Every row comes from one small tree of marks. Brackets hold a mark, then the marks that hang from it, in the order of their numbers. Every link used is in the known rows. Which tree was each row made from?
Known rows
(Q992 Q706 (Q999 (Q581 Q237))): 174	-149	68	303	34	5	-261	182	-109	78	286	155	-202	417	-66	-279	168	106	415	279	155	70	-317	352	-161	-22	-102	8	-74	74	-476	278	-487	-216	-362	315	204	-101	146	-189	-299	277	178	110	453	524	584	-122	-214	31	173	-86	1	-115	74	-11	-13	-17
(Q763 (Q237 Q992) (Q999 Q581)): 249	5	-174	115	-23	219	-121	276	345	-343	28	-174	-118	201	-469	-7	-64	57	418	-445	20	301	182	340	439	-113	-195	-194	-125	-101	-390	-29	-388	32	-304	-57	125	-149	-107	-527	-179	147	386	-248	125	116	242	-299	159	220	57	-158	-152	-38	102	211	-7	8
(Q581 Q237 (Q706 Q763) (Q999 Q992)): 126	-211	-87	183	-260	-40	-82	300	-415	77	321	567	617	320	-273	-135	160	227	-86	159	317	-82	110	-139	-60	-44	-131	93	-311	-362	-41	92	136	4	-565	124	-55	-415	-220	-182	-149	-254	167	-150	528	329	87	212	-110	327	450	647	-22	148	-100	-219	-106	-48
(Q992 (Q706 (Q581 Q237 Q999) Q763)): -25	-61	-280	219	-158	-188	-168	208	-374	210	145	469	-82	71	146	-261	215	262	39	407	45	414	-190	-31	-152	-144	-120	118	-22	-314	-117	137	396	4	-597	-213	358	-535	4	47	-103	-55	222	42	372	193	89	-274	-366	-249	143	654	-85	277	14	-36	13	10
(Q237 Q763 (Q992 Q999)): 44	-308	87	21	-42	54	-116	-34	181	-89	418	-254	-103	390	87	-94	271	-122	424	-384	300	267	-26	758	-183	-91	-98	48	20	-342	149	-112	-616	-87	93	186	-86	-463	51	-169	425	-114	62	-140	-128	316	598	-251	240	-120	477	75	-151	-333	574	314	3	-13
(Q992 Q706): -2	95	-290	39	-1	-5	-220	-131	-114	297	212	206	-295	444	103	69	253	93	386	5	-207	269	-284	279	2	-157	-151	99	11	202	349	163	-135	25	-349	28	-162	1	39	-30	-158	38	301	232	412	298	100	-322	-103	-54	139	107	-292	-37	222	285	-477	69
(Q999 Q581 (Q763 Q237) (Q992 Q706)): 134	-18	-58	31	227	20	-143	-208	121	138	68	271	-180	499	-767	-125	202	126	553	18	-562	-211	85	97	100	97	-146	118	200	-195	-376	80	-114	-165	-281	250	-16	-67	202	-545	-244	119	275	291	366	205	311	94	-156	444	59	-249	-50	207	-34	29	-231	-264
(Q992 (Q999 Q763)): -50	-365	192	-172	-134	9	-392	98	212	394	316	129	-501	627	199	-53	134	47	138	-300	-144	-128	-353	608	132	77	-83	94	-592	-389	284	126	-555	114	-36	403	-62	-77	-16	-62	-223	-94	-70	-178	-326	334	596	-251	14	-213	253	104	2	-52	169	282	-52	-187
(Q581 Q237 Q706 Q999): 143	-136	-74	158	-361	-80	-251	392	-482	108	521	291	414	209	121	102	152	313	75	355	253	-14	-297	-165	52	-72	-64	89	-384	45	-195	185	-256	352	-562	57	-115	-43	-151	-58	-63	-136	290	-18	692	399	293	-312	-204	-12	314	648	-124	-134	55	104	-339	160
(Q999 Q992): 51	-266	-165	-3	-87	137	-228	-205	94	41	205	198	-5	620	-46	38	-38	206	282	-392	7	213	-68	376	37	-40	-272	28	-365	336	570	131	-137	98	-96	187	-159	-115	-81	-435	-150	-217	289	-105	-288	277	77	44	293	184	214	116	-167	-2	53	351	-594	-70
(Q706 Q581): 38	-190	-232	185	-38	-46	-259	-272	170	-43	269	120	-448	276	151	-35	46	323	1	-300	61	531	-365	319	113	-15	-179	-190	-581	147	393	61	121	203	-19	-73	302	-123	-139	-164	-261	-85	208	-165	-367	192	-203	-344	62	-247	40	312	-389	4	137	570	-375	42
(Q706 (Q763 Q237)): -20	-238	-268	142	96	-3	-184	-100	232	384	154	507	-323	359	149	-43	-249	156	394	-525	-83	299	-162	422	271	7	-196	21	-405	-152	46	165	-116	42	-364	-18	-87	-555	-275	12	-187	-43	297	-421	102	-132	-249	-129	90	127	217	290	-425	121	-230	230	-184	-270
(Q237 (Q763 Q999) Q992): 59	-141	-216	-159	-112	135	-156	97	142	-6	380	-250	38	255	-274	-39	352	-57	253	-324	260	280	91	365	122	-115	-206	-94	-31	-602	320	-136	-387	93	-179	-133	-146	-161	85	-243	275	-32	155	-34	-201	162	327	-450	407	-133	154	154	-294	-68	584	260	-24	-71
(Q763 Q237 (Q999 Q581 (Q992 Q706))): 157	198	-344	154	-84	73	-203	368	135	-182	74	336	-86	372	-873	-71	155	58	524	-48	-4	38	161	214	253	-20	-235	55	198	-46	-313	127	-71	62	-515	-8	-97	40	-5	-529	-373	306	406	57	620	317	716	-50	196	492	-72	-459	-24	101	-171	-141	58	-173
(Q706 (Q763 Q237 (Q999 Q581))): 125	-137	-180	189	30	37	-229	313	533	210	-100	449	-457	220	-272	-208	-230	169	186	-365	98	215	-73	204	440	47	-278	-154	-385	-633	-271	90	-50	-29	-490	-145	119	-291	-153	-33	-410	177	301	-518	43	42	-59	-241	284	190	-59	55	-312	126	-189	74	100	-352
(Q999 (Q581 Q237) Q763 Q992): 303	-572	128	-49	119	51	-174	-267	-33	152	196	259	9	545	-580	-218	-12	343	173	-60	-206	-200	50	123	129	213	-239	-16	-308	-298	-252	150	-260	-194	-114	270	205	-176	162	-572	-372	61	95	65	-413	268	14	204	-94	272	8	184	-65	285	-66	276	-373	-88
(Q581 (Q706 Q763)): -91	-40	-97	207	-13	27	-116	-158	-1	279	322	426	-85	268	-124	-32	194	53	-33	-322	-14	142	-372	191	-30	46	-180	4	-238	-317	357	125	48	-64	-387	31	3	-172	-36	62	-258	-196	161	-82	321	181	-424	-164	-238	120	312	298	-386	-62	32	178	-291	-143
(Q581 Q237): 126	-402	-154	156	-72	23	-202	-93	-290	210	368	137	41	422	355	-10	-58	361	316	-40	-4	236	-255	242	147	-36	-191	-59	-565	280	24	242	-336	175	-385	45	2	-161	-120	-180	-229	-45	297	-125	-88	213	-102	-205	2	-27	90	470	-354	31	37	328	-470	-31
(Q992 (Q706 (Q763 Q237))): -54	22	-333	138	126	-5	-97	-125	55	465	17	403	-257	362	-36	-78	145	29	577	-288	-309	268	-100	300	55	-110	-59	159	221	-114	-64	201	-100	-5	-451	-44	-145	-484	-50	-17	-169	112	276	-54	563	-114	-28	-294	-205	140	188	229	-402	66	-142	51	-57	-134

Which tree is each row?
-148	131	-228	174	40	-16	-106	62	-74	-109	-98	20	-93	107	-125	-206	476	-143	74	125	69	535	64	217	-263	-295	-41	28	239	-402	90	-112	425	-105	-253	-287	363	-559	-37	-123	105	-251	119	185	378	173	63	-292	-304	-233	279	279	-2	124	294	31	98	149 -> (Q237 (Q992 (Q706 (Q581 Q999) Q763)))
-189	59	-337	-17	-221	-253	-290	360	-45	221	160	200	-389	159	-152	-64	359	194	213	273	-356	67	-42	-5	129	37	31	252	-11	-290	-312	2	123	319	-306	-62	122	-256	-11	-50	87	57	106	135	658	155	668	-479	-304	-144	-6	270	-85	179	34	105	-51	-1 -> (Q992 (Q706 (Q581 (Q999 (Q763 Q237)))))
185	-4	-102	178	308	146	-82	-223	98	-42	90	182	-184	644	-402	-65	140	195	270	15	-97	132	-24	222	-117	-114	-232	-40	228	158	104	114	-46	-327	-222	181	42	54	164	-314	-292	93	330	247	145	365	316	85	-19	272	86	-236	-27	-41	50	255	-503	-44 -> (Q999 Q581 (Q992 Q706))
62	-485	-47	-282	-263	6	-167	214	-340	89	219	-147	339	305	50	51	179	217	163	160	-109	-148	134	-27	163	-68	66	230	-295	-307	-354	-37	-445	112	-279	45	58	-418	82	-324	87	-195	-44	80	2	115	242	-262	-223	-201	247	509	92	262	352	227	-212	112 -> (Q581 (Q237 Q992) (Q999 Q763))
222	-211	-248	150	-242	-75	-135	45	-219	-423	280	-187	294	85	-382	-274	451	273	248	-114	354	377	124	337	103	59	-200	-196	-85	-639	-166	-48	-222	177	-26	-360	406	-257	201	-338	164	110	170	-63	-120	88	64	-385	224	-173	-1	432	-398	85	427	247	72	40 -> (Q706 (Q581 (Q237 (Q763 Q999) Q992)))
-156	-246	-48	-209	-293	-63	-322	323	-41	373	463	221	-54	311	-86	141	371	142	-216	123	31	-303	-283	-96	34	-6	48	38	-369	-521	112	-28	-193	322	-332	170	-162	87	-33	-23	68	-202	10	8	428	497	399	-344	-268	-36	265	343	-102	12	263	84	-250	79 -> (Q581 Q706 (Q999 Q763))
267	-442	194	376	79	-92	-168	181	47	106	552	201	-224	416	17	-344	8	230	272	-10	334	5	-319	407	-3	69	-185	-75	-203	-460	-411	179	-568	-294	-10	224	208	-145	180	-107	109	304	141	-199	-177	321	478	-50	141	-3	130	212	-207	-75	161	55	-4	-195 -> (Q992 (Q999 (Q581 (Q237 Q763))))
17	-266	-137	-326	-122	-36	-78	288	-641	111	145	-147	355	268	-123	-19	505	19	335	436	-220	-208	161	-25	-57	-160	66	224	175	-262	-393	-18	-307	60	-377	56	-58	-356	193	-302	158	-86	147	404	372	226	595	-419	-393	-127	248	362	97	297	452	105	-38	156 -> (Q581 (Q237 (Q992 Q706)) (Q999 Q763))
32	29	60	-5	30	131	-168	6	-106	-126	224	-226	-79	486	-62	-25	535	-195	506	-41	116	243	-68	667	-173	-127	-89	183	215	227	162	71	-413	-53	-243	272	-88	-296	-13	-204	-34	-20	191	192	424	298	643	-359	-144	-168	382	-203	25	-305	329	167	33	154 -> (Q237 (Q992 Q706 Q999))
-27	-80	-324	5	-209	44	-205	283	217	262	34	501	-290	243	-26	-48	-109	85	321	-609	14	204	-80	355	421	-7	-346	-22	-522	-515	72	92	-87	246	-559	-116	-136	-413	-97	15	-297	48	191	-438	127	-112	89	-346	355	128	104	116	-376	125	-189	90	128	-302 -> (Q706 (Q763 Q237 Q999))
-41	19	-267	8	111	-91	-158	-307	-62	-134	22	-172	-166	211	-525	-105	594	-28	527	-133	-537	193	119	336	101	88	66	6	360	-220	-329	-69	-12	162	-44	-192	340	-373	139	-319	-21	-26	215	336	478	-73	82	-355	-469	-63	41	33	-294	155	205	317	90	164 -> (Q999 (Q763 (Q237 (Q992 (Q706 Q581)))))
-2	10	116	230	121	68	-236	89	188	76	225	152	-621	517	5	-148	258	11	246	92	135	163	-359	484	-156	-70	-135	32	42	-19	-33	204	-314	-177	-237	390	28	60	61	-145	-289	174	223	179	275	548	653	-153	-220	-57	180	-281	47	-259	167	17	-107	-94 -> (Q992 Q706 (Q999 Q581))
95	33	-104	314	-83	-140	-295	79	-358	-38	241	203	-182	318	120	-271	410	205	328	279	102	254	-264	492	-96	5	-123	87	-153	268	-228	226	-139	172	-319	90	334	-131	-52	-94	-379	131	127	60	374	392	505	-264	-265	-259	98	237	-133	-46	-6	154	108	120 -> (Q992 (Q706 (Q581 Q237)) Q999)
-74	-302	-161	-301	-240	-28	-214	392	127	223	194	322	-57	420	-102	122	-26	170	294	-147	-288	-244	177	125	369	102	-131	206	-372	-260	-117	-15	-171	330	-340	202	-326	-242	-159	-438	81	-209	109	-302	255	125	637	24	259	245	239	257	18	149	-26	122	-215	-194 -> (Q581 (Q999 (Q763 Q237) Q992))
-117	68	-272	-4	-31	-107	-225	-238	-91	-87	80	254	-145	375	-749	-190	420	150	445	-99	-552	50	172	216	181	221	-31	93	133	3	-78	74	206	132	-118	1	154	-245	64	-349	-132	-13	168	167	452	-92	247	-12	-166	180	69	-74	-236	179	-78	200	-121	-48 -> (Q999 (Q763 Q237) (Q992 (Q706 Q581)))
-125	-154	-206	165	-130	-100	-226	219	167	154	118	371	-485	177	321	-226	-105	140	-332	-123	130	524	-244	209	-12	-107	-172	-107	-534	-476	382	-17	340	155	-293	-175	267	-431	-223	24	-1	-144	199	-299	-177	246	24	-174	30	-230	141	573	-120	95	51	234	-126	-105 -> (Q706 (Q581 Q999) Q763)
38	163	-324	203	-110	-101	-273	133	-331	77	11	444	-48	142	-232	-343	407	215	157	149	74	371	-117	123	35	-53	-255	-81	-66	-532	-28	155	157	79	-586	-400	429	-295	104	65	-437	89	156	4	320	125	31	-352	-65	-111	-66	328	-275	217	-9	-45	275	-141 -> (Q992 (Q706 (Q581 Q237) (Q763 Q999)))
145	7	-193	250	390	88	-55	-199	220	115	-23	496	-166	355	-770	-240	47	-1	506	-269	-201	144	129	329	-32	17	-246	82	351	-185	-255	146	133	-456	-409	133	77	-395	72	-322	-259	101	355	16	383	8	64	228	-107	577	170	-124	-126	160	-308	-63	-143	-212 -> (Q999 Q581 (Q992 (Q706 (Q763 Q237))))
358	-265	-40	111	35	165	-131	214	-43	-284	84	-203	157	256	-310	-146	105	164	206	84	227	196	109	233	208	-29	-162	-197	-112	-179	-412	62	-436	-45	-295	-180	303	-155	55	-466	-331	50	318	12	-155	311	132	-255	72	24	25	104	-65	98	281	214	-157	119 -> (Q763 (Q999 (Q581 (Q237 Q992))))
169	-244	-3	81	141	122	-18	134	333	-176	281	-322	-115	187	-449	-163	176	48	138	-324	384	222	54	330	81	-155	-139	-232	182	-795	-105	-170	-409	-288	2	-134	134	-54	200	-350	165	74	231	-94	-294	349	349	-300	343	71	-16	-45	-200	-38	614	196	-48	-106 -> (Q237 (Q763 (Q999 Q581)) Q992)
-64	98	-55	334	112	27	-154	-188	-20	-210	28	-66	-256	281	-155	-377	578	-193	198	-189	82	512	-75	660	-390	-31	-4	-64	301	-272	137	-8	160	-216	-159	5	405	-620	-45	-109	-136	-39	4	97	250	133	190	-227	-405	-250	351	-28	4	-203	227	142	312	38 -> (Q237 (Q992 (Q706 Q581 Q763) Q999))
